Each row comes from the steps of one path. Every step used is in the known rows, and no mark comes twice. Write the path behind each row, first mark first.
Known rows:
lolod-nufa: [-1.108  1.807 -0.825  2.347  2.561  2.615 -0.082  1.292 -3.069 -2.071
  1.596  0.374 -2.438  2.081  0.187  1.832 -2.261 -0.977  2.328  0.015
  1.568  3.108 -3.260 -0.994 -1.089 -5.768 -0.307  0.694  1.449]
pilezo-mumud-nufa-lolod-subod-bila: [-2.529 -0.974 -1.333  4.676 -1.037  1.694  0.756 -0.469 -5.123 -2.229
  2.734  0.942 -2.894  0.516  0.949  0.962 -1.361  0.130  2.812 -1.184
 -1.097  4.903 -2.177  0.187 -2.837  5.457  0.006  1.697  0.987]
pilezo-lolod-subod-zurud-mone-mumud: [-3.095 -0.156 -3.590  4.777 -4.912  1.936 -0.677 -0.558 -4.496  1.033
 -0.017 -0.102 -4.023  0.056 -1.005  3.220  0.866  0.081  1.281 -0.165
  3.626 -0.984 -4.505 -2.285 -0.207 -0.600 -1.088 -0.527 -0.692]
mone-mumud-pilezo-lolod-subod: [-1.615  0.336 -4.348  4.624 -2.501  2.406  0.674  1.452 -5.587 -1.717
  1.299 -1.086 -3.085  2.932  3.076  7.207 -1.130 -0.619  2.538 -0.215
  0.432  4.494 -2.979 -2.056  3.408  0.497 -0.930 -0.345 -1.933]
lolod-subod-zurud-mone: [-2.465 -0.553 -2.462  4.402 -4.251  0.987 -1.053 -1.817 -3.437  1.650
  0.834  4.625 -2.230  0.315 -2.684 -1.097  1.122  1.362  1.607 -0.837
  5.843 -4.081 -4.752 -1.565 -4.499 -1.325 -0.334 -0.101  0.561]
mone-mumud-subod: [-1.307  2.126 -2.561  1.459 -2.350  2.878 -0.676  0.529 -2.377 -0.450
  0.628 -2.944 -2.769  1.384  0.523  5.344 -0.488 -0.886  0.487  0.935
  3.400  1.624 -4.414 -2.468 -0.915 -3.864 -0.779  0.558  0.089]
zurud-mone-mumud-pilezo-lolod-subod: [-2.156 -0.220 -4.266  5.367 -4.455  1.903  0.291  0.883 -5.990 -1.641
  0.587  0.218 -4.019  1.942  2.087  6.488 -1.345  0.079  3.251  0.152
  1.919  2.972 -3.391 -2.279  2.716 -0.714 -1.649 -0.955 -1.391]
bila-nufa: [-1.070  1.175 -0.519  2.341 -0.093  2.736 -0.625 -0.539 -0.834 -1.175
  3.108 -4.055 -4.090  0.847 -0.497  3.376 -0.038  0.163  1.833 -0.037
  1.232  3.497 -4.096  0.752 -3.902 -0.495 -0.113  1.125  1.287]
teveg-nufa-lolod-subod-zurud-mone-mumud-pilezo: [-1.652  0.034 -1.244  3.244 -4.305  2.440  0.720  0.421 -3.176 -0.319
  1.017  1.358 -2.891  0.993  0.520  5.378  1.072  1.065  4.106  2.190
  2.628  3.603 -2.844  0.998 -1.823  4.783  0.406 -0.644 -0.564]
mone-mumud: [-0.453  1.510 -0.941  0.938 -0.035  2.775 -0.244  0.676 -2.180 -0.865
  0.448 -3.733 -3.261  0.616 -0.836  5.335 -0.547  0.160  3.244  1.580
  0.852  2.945 -3.921 -0.609 -0.451 -0.567 -0.313 -0.617  1.016]
pilezo-mumud: [-0.586 -0.333 -1.820  2.309 -0.218  2.966 -0.248  1.837 -3.463 -1.194
  1.182 -0.251 -2.663  0.624 -1.122  3.818 -1.591  0.620  8.137  1.272
  0.392  1.552 -4.351  1.044 -0.578 -0.669 -1.766  0.037  1.842]
mumud-mone: [-0.626  1.072 -2.076  1.115  0.044  3.032 -1.030  0.391 -1.573  0.619
  0.219 -1.623 -1.960  2.044 -3.513  3.060 -2.347  0.509  1.962  1.704
  2.807 -1.614 -5.240 -0.404 -1.067  0.658 -0.329 -0.216  1.957]
zurud-mone-mumud-subod-bila: [-3.215  1.105 -2.182  4.065 -3.418  1.056 -1.067 -1.420 -3.579 -2.023
  0.801 -3.100 -5.080  0.462 -1.820  3.035 -0.937  0.093 -0.539 -0.095
  3.744  1.128 -3.906 -3.639 -4.012 -1.757 -0.758  0.742  1.043]
lolod-subod: [-0.967 -0.164 -1.615  3.106 -0.751  1.545 -0.174 -0.175 -3.708 -0.306
  2.164  2.608 -0.857  1.958  0.442  1.418 -0.781  0.780  2.975 -0.792
  2.521  0.552 -3.916 -1.683 -2.698  0.515 -0.257  0.380  0.097]
teveg-nufa-lolod: [-0.447 -0.111  1.013  1.628  1.271  3.240  1.256  0.905 -0.349 -0.983
  3.584 -0.344 -1.548  2.777  3.292  4.289 -1.659  0.627  4.697  2.478
  0.156  5.760 -3.583  3.956 -4.785  7.582  0.945  0.911  1.342]
pilezo-mumud-nufa-lolod-subod-zurud-mone: [-2.670 -1.088 -2.692  4.130 -5.136  2.197 -0.050 -0.710 -4.022  1.211
  0.361  4.977 -2.922 -1.169 -1.431 -0.531  0.750  0.470  3.376 -0.361
  3.120 -1.011 -4.037  1.202 -2.385  1.223 -0.630  0.449  0.807]
nufa-lolod-subod: [-1.501 -0.373 -1.346  3.018 -1.820  2.551  1.078 -0.785 -2.586  0.555
  3.060  1.316 -0.779  3.294  2.943  1.341 -0.367  1.104  3.790  0.364
  0.891  1.256 -3.477  0.867 -3.360  4.446  0.255  0.188 -0.064]
zurud-mone-mumud-pilezo-lolod: [-1.565  0.964 -4.517  4.383 -3.330  2.815  0.374  1.534 -4.160 -2.180
 -0.071 -3.824 -5.735  2.213  1.702  8.693 -1.999 -0.396  3.517  1.556
  0.817  4.293 -3.706 -0.466  3.448 -1.103 -1.577 -1.168 -0.344]
mone-mumud-nufa-lolod: [-0.662  1.757 -0.987  0.614 -0.491  3.746  1.196  0.480 -1.195 -0.807
  0.755 -3.375 -3.297  0.576  2.223  4.917 -0.707 -1.089  0.732  1.566
 -1.142  6.795 -2.781  2.387 -0.124  2.691  0.789  0.351  1.239]
teveg-nufa-lolod-subod: [-1.154 -1.100  0.529  2.930 -0.193  2.426  1.144  0.400 -2.392 -0.372
  4.032  2.934 -0.104  2.646  3.631  2.694 -1.417  0.924  4.546  1.050
  1.137  4.481 -3.533  1.626 -4.557  7.327  0.593  0.903 -0.055]
subod-lolod: [-1.352  1.192 -1.899  3.518 -2.238  2.220 -0.030 -1.226 -2.451  0.682
  1.627 -1.162 -3.045  3.284  0.502  2.731 -1.048  1.016  2.457  0.105
 -0.283  2.442 -1.388 -1.413 -2.837  4.845 -0.901 -0.286  1.927]
pilezo-lolod-subod-bila-nufa: [-3.555 -0.386 -1.993  6.290 -1.261  1.395 -0.461 -1.597 -4.343 -2.592
  4.697 -4.014 -5.035  1.665  0.826  2.461 -0.673 -0.223 -0.742 -2.666
  0.175  4.756 -3.224 -2.038 -3.762  2.947 -0.212  2.448 -0.453]
nufa-lolod: [-0.916  0.758 -1.267  1.869 -0.513  3.457  1.128 -0.381 -0.446 -0.072
  2.542 -2.401 -2.167  3.597  2.613  2.976 -0.670  0.796  3.968  1.753
 -0.119  2.442 -3.751  2.919 -3.209  4.433  0.482  0.187  1.265]

Which path is each row?
[-2.567  0.823 -2.217  3.578 -6.440  2.803  0.307 -1.076 -2.647  0.000
  1.248 -2.723 -4.901  0.768 -0.467  4.295  2.895  1.175  2.516  1.162
  1.850  2.074 -2.701  0.623 -1.661  2.110  0.220 -0.734 -0.542]  bila-nufa-lolod-subod-zurud-mone-mumud-pilezo
[-2.881 -0.135 -0.212  4.822 -0.868  1.041 -0.786 -2.058 -3.260 -2.330
  4.307 -2.738 -4.106  0.699 -1.290  0.917  0.169  0.683 -0.174 -2.282
  1.098  3.740 -2.948 -1.879 -5.936  2.321  0.305  1.956  0.490]  lolod-subod-bila-nufa
[-2.537  0.963 -3.713  3.845 -4.880  1.798 -1.434 -1.653 -1.896  0.903
  0.412  2.211 -3.119  0.899 -2.306  0.145  0.795  0.257 -0.399 -0.170
  7.156 -4.329 -5.596 -1.579 -4.504 -4.170 -0.625  0.748  0.599]  mumud-subod-zurud-mone
[ 0.159  2.081 -2.150  1.466 -0.702  2.946  0.340  1.486 -2.711 -2.351
  0.077 -3.820 -3.650  1.689 -0.135  7.743 -0.412  0.048  3.892  1.907
  0.367  4.687 -2.872 -0.240  1.575 -0.508 -0.126 -0.993  0.436]  mone-mumud-pilezo
[-1.460  0.853 -0.394  2.312 -1.489  3.723  0.800 -1.038  0.208 -0.649
  3.904 -5.415 -3.908  2.455  2.203  3.162  0.490  0.649  3.023  1.374
 -0.705  4.122 -3.547  3.570 -4.625  3.991  0.553  0.947  1.160]  bila-nufa-lolod
[-2.595  0.707 -3.786  4.189 -3.792  1.907 -0.464 -0.053 -4.771  0.100
 -0.686  1.689 -4.285 -1.772 -0.576  3.361 -0.201 -1.848 -2.403 -1.327
  3.132  2.815 -3.802 -2.083  1.606 -2.744 -0.508  0.549 -0.395]  pilezo-lolod-subod-zurud-mone-mumud-nufa
[-1.876  0.999 -2.141  2.102 -2.768  2.886  0.525 -0.989 -2.420  1.578
  1.059  0.734 -1.695  0.276  0.301  1.214  2.263 -0.857 -1.617 -0.614
  1.484  1.954 -2.983  0.264 -1.479  3.105  1.448  0.946 -0.513]  mone-mumud-nufa-lolod-subod-zurud
[-4.106  0.916 -0.795  4.092 -5.283  2.558 -0.009 -2.353 -1.514 -1.244
  3.009 -7.088 -6.357  1.006  0.616  3.426  0.719  0.606  0.352  0.971
  1.363  3.570 -3.635  0.205 -5.840  2.821 -0.018  1.110  0.989]  zurud-mone-mumud-subod-bila-nufa-lolod
[-3.017  3.060 -1.913  3.322 -2.477  2.930 -0.297  0.168 -4.267 -0.390
  0.655 -1.458 -3.379  2.778  1.236  3.368 -1.262 -1.325 -0.372 -0.009
  0.924  4.017 -0.806 -4.651 -0.289 -3.951 -1.418  0.510  0.941]  mone-mumud-subod-lolod-nufa
[-2.864  0.163 -3.445  6.088 -1.697  1.314  0.395  0.060 -6.255 -3.225
  2.223 -3.044 -4.472  2.593  1.468  5.708 -1.220 -0.399  0.433 -1.384
 -0.495  5.306 -2.158 -3.178  0.743  3.155 -0.330  0.564 -1.254]  mone-mumud-pilezo-lolod-subod-bila
[-2.889  2.653 -2.313  4.116 -1.930  2.611 -0.271 -0.327 -3.924 -0.585
  1.503  0.600 -2.701  3.815  1.467  1.521 -1.991 -1.174 -0.674 -0.738
  1.771  3.078 -1.098 -3.950 -1.608 -3.811 -1.320  1.085  1.091]  mumud-subod-lolod-nufa
[-1.160  1.593 -2.973  2.634 -3.812  2.428 -0.298  0.032 -2.749 -0.592
 -1.000 -1.678 -4.611  0.529 -2.620  5.195  1.277  0.623  2.832  1.586
  3.116  0.777 -3.310 -0.422  0.164 -1.688 -0.100 -1.402  0.383]  subod-zurud-mone-mumud-pilezo
[-3.281  0.156 -1.000  3.425 -6.270  2.546 -0.255 -1.959 -2.302  1.606
  1.363 -2.376 -4.534 -0.597 -1.265  1.870  2.996  1.273  2.046  0.739
  2.661  0.077 -4.072  0.069 -3.988  2.198  0.045 -0.245  0.081]  bila-nufa-lolod-subod-zurud-mone-mumud
[-2.230  1.873 -1.023  3.688  0.006  2.484 -0.014 -0.032 -3.808 -0.688
  1.472  0.297 -3.001  3.331  0.658  1.585 -2.041 -0.188  1.713 -0.332
 -0.235  3.991 -0.657 -2.482 -1.491 -1.447 -1.031  0.310  2.006]  subod-lolod-nufa
[-0.674  0.323 -1.881  1.590 -0.727  3.843  1.148  1.306 -2.244 -1.103
  1.254 -0.668 -2.880  0.513  1.966  3.535 -1.504 -0.681  4.911  1.385
 -1.654  5.322 -3.232  3.715  0.059  2.638 -0.294  0.842  1.758]  pilezo-mumud-nufa-lolod
[-2.043  0.711 -4.969  4.609 -3.264  2.603  0.070  0.346 -4.476 -0.184
  1.026 -0.728 -2.880  2.233  0.765  4.971  1.486 -0.876 -0.160 -0.835
  1.857  1.116 -3.035 -1.801  2.092  1.252 -0.006  0.291 -2.094]  mone-mumud-pilezo-lolod-subod-zurud
[-2.807 -0.361 -5.077  5.996 -5.081  1.511 -0.264 -0.780 -4.696  0.144
  0.769  2.794 -3.547  2.015 -0.149  2.290  0.414  0.464  1.173 -0.914
  4.621 -1.860 -4.318 -1.238 -0.583 -0.693 -0.858 -0.210 -1.070]  mumud-pilezo-lolod-subod-zurud-mone
[-3.072  0.063 -2.771  6.686 -1.950  1.519 -0.054 -1.051 -4.505 -3.564
  4.354 -4.191 -5.452  2.316  1.622  4.308 -0.533 -0.315 -0.643 -2.290
 -0.119  6.146 -2.563 -1.650 -2.319  2.714 -0.190  1.928 -0.938]  mumud-pilezo-lolod-subod-bila-nufa
[-2.973  1.820 -1.030  3.667 -2.032  2.102 -1.165 -1.586 -2.049 -2.522
  3.043 -7.510 -5.843  0.333 -1.137  3.957  0.391 -0.676 -1.950 -0.838
  1.689  4.595 -3.514 -2.602 -4.507 -0.864  0.022  2.242  0.602]  mone-mumud-subod-bila-nufa
[-2.975  1.627 -2.891  3.940 -6.853  2.151 -0.714 -1.602 -3.501  1.276
 -0.152 -1.674 -4.512  1.849  0.018  3.871 -0.462  0.588  0.960  0.761
  2.594  1.043 -2.018 -4.155 -2.176  0.587 -2.095 -0.745  1.274]  zurud-mone-mumud-subod-lolod
[-3.278  1.479 -0.726  3.146 -3.138  3.189  0.353 -1.907 -1.138 -1.434
  3.746 -8.521 -5.501  2.048  1.539  4.093  1.045 -0.065 -0.424  0.579
 -0.258  5.134 -3.113  0.452 -4.992  4.304  0.539  1.820  0.517]  mone-mumud-subod-bila-nufa-lolod
[-2.249  1.079 -5.338  4.732 -3.999  2.911  0.130  0.640 -3.782 -0.929
 -0.134 -3.233 -5.617  1.845  0.313  7.018 -0.008 -0.713  1.370  0.845
  1.883  1.953 -3.942 -0.315  2.910 -0.527 -0.846 -0.629 -0.706]  subod-zurud-mone-mumud-pilezo-lolod
[-1.929  1.108 -1.851  2.289 -3.571  2.135 -0.928 -0.748 -2.249  0.834
 -0.809 -1.408 -4.242 -0.830 -3.614  2.687  1.313  0.805  2.202  1.180
  3.892 -1.293 -4.538 -0.887 -2.186 -1.645 -0.372 -0.906  1.265]  subod-zurud-mone-mumud
[-2.558 -0.141 -2.434  3.962 -4.479  1.769  0.035 -1.933 -2.788  1.464
  0.751  4.747 -2.365 -0.209 -0.534 -1.207  1.024  0.349 -0.169 -0.780
  4.289 -1.104 -3.910  0.606 -3.726  1.051  0.432  0.562  0.537]  mumud-nufa-lolod-subod-zurud-mone
[-2.401  1.745 -2.088  3.357 -1.416  1.679 -0.680 -0.896 -3.047 -2.237
  1.613 -4.541 -4.146  1.399 -0.770  3.648 -0.606 -0.652 -1.422 -0.456
  2.384  2.660 -3.423 -3.401 -3.365 -0.714 -0.132  1.365  0.531]  mone-mumud-subod-bila
[-1.919 -0.022 -1.202  2.695 -3.952  2.157  0.780 -0.437 -3.869 -0.145
  0.623  1.745 -2.750 -0.249  1.757  2.555 -0.483  0.228  1.719  0.563
  1.476  3.867 -3.114  0.004 -1.329  1.539 -0.058 -0.132  0.505]  zurud-mone-mumud-nufa-lolod-subod
[-2.549  0.491 -0.026  3.616 -0.970  2.711  0.637 -2.134 -0.388 -1.703
  4.597 -6.882 -5.007  2.474  1.039  2.262  0.401  0.840  1.341  0.256
 -1.363  4.887 -2.998  2.506 -6.267  6.548  0.961  1.650  1.365]  subod-bila-nufa-lolod
[-3.566  2.462 -1.990  4.132 -4.476  2.309 -0.636 -0.362 -4.707 -0.268
 -0.098  0.113 -4.485  1.982  0.138  2.739 -1.587 -0.615  0.523  0.355
  2.482  2.606 -1.263 -4.944 -1.084 -5.106 -2.144 -0.083  1.351]  zurud-mone-mumud-subod-lolod-nufa
[-1.951 -0.340 -0.614  3.329 -2.571  2.752  0.704 -1.263 -1.956  0.232
  4.191 -1.504 -2.340  2.387  2.392  1.773  0.745  1.054  2.915 -0.048
  0.493  3.075 -3.411  1.299 -4.732  4.328  0.388  0.923 -0.091]  bila-nufa-lolod-subod
[-3.331  0.123 -1.464  4.215 -3.161  3.316  0.325 -1.024 -2.055 -1.847
  4.241 -5.970 -5.103  1.904  1.344  2.807  0.110  0.306  3.012  0.487
 -0.655  4.224 -3.470  1.687 -5.150  4.348 -0.441  2.228  1.049]  pilezo-mumud-subod-bila-nufa-lolod
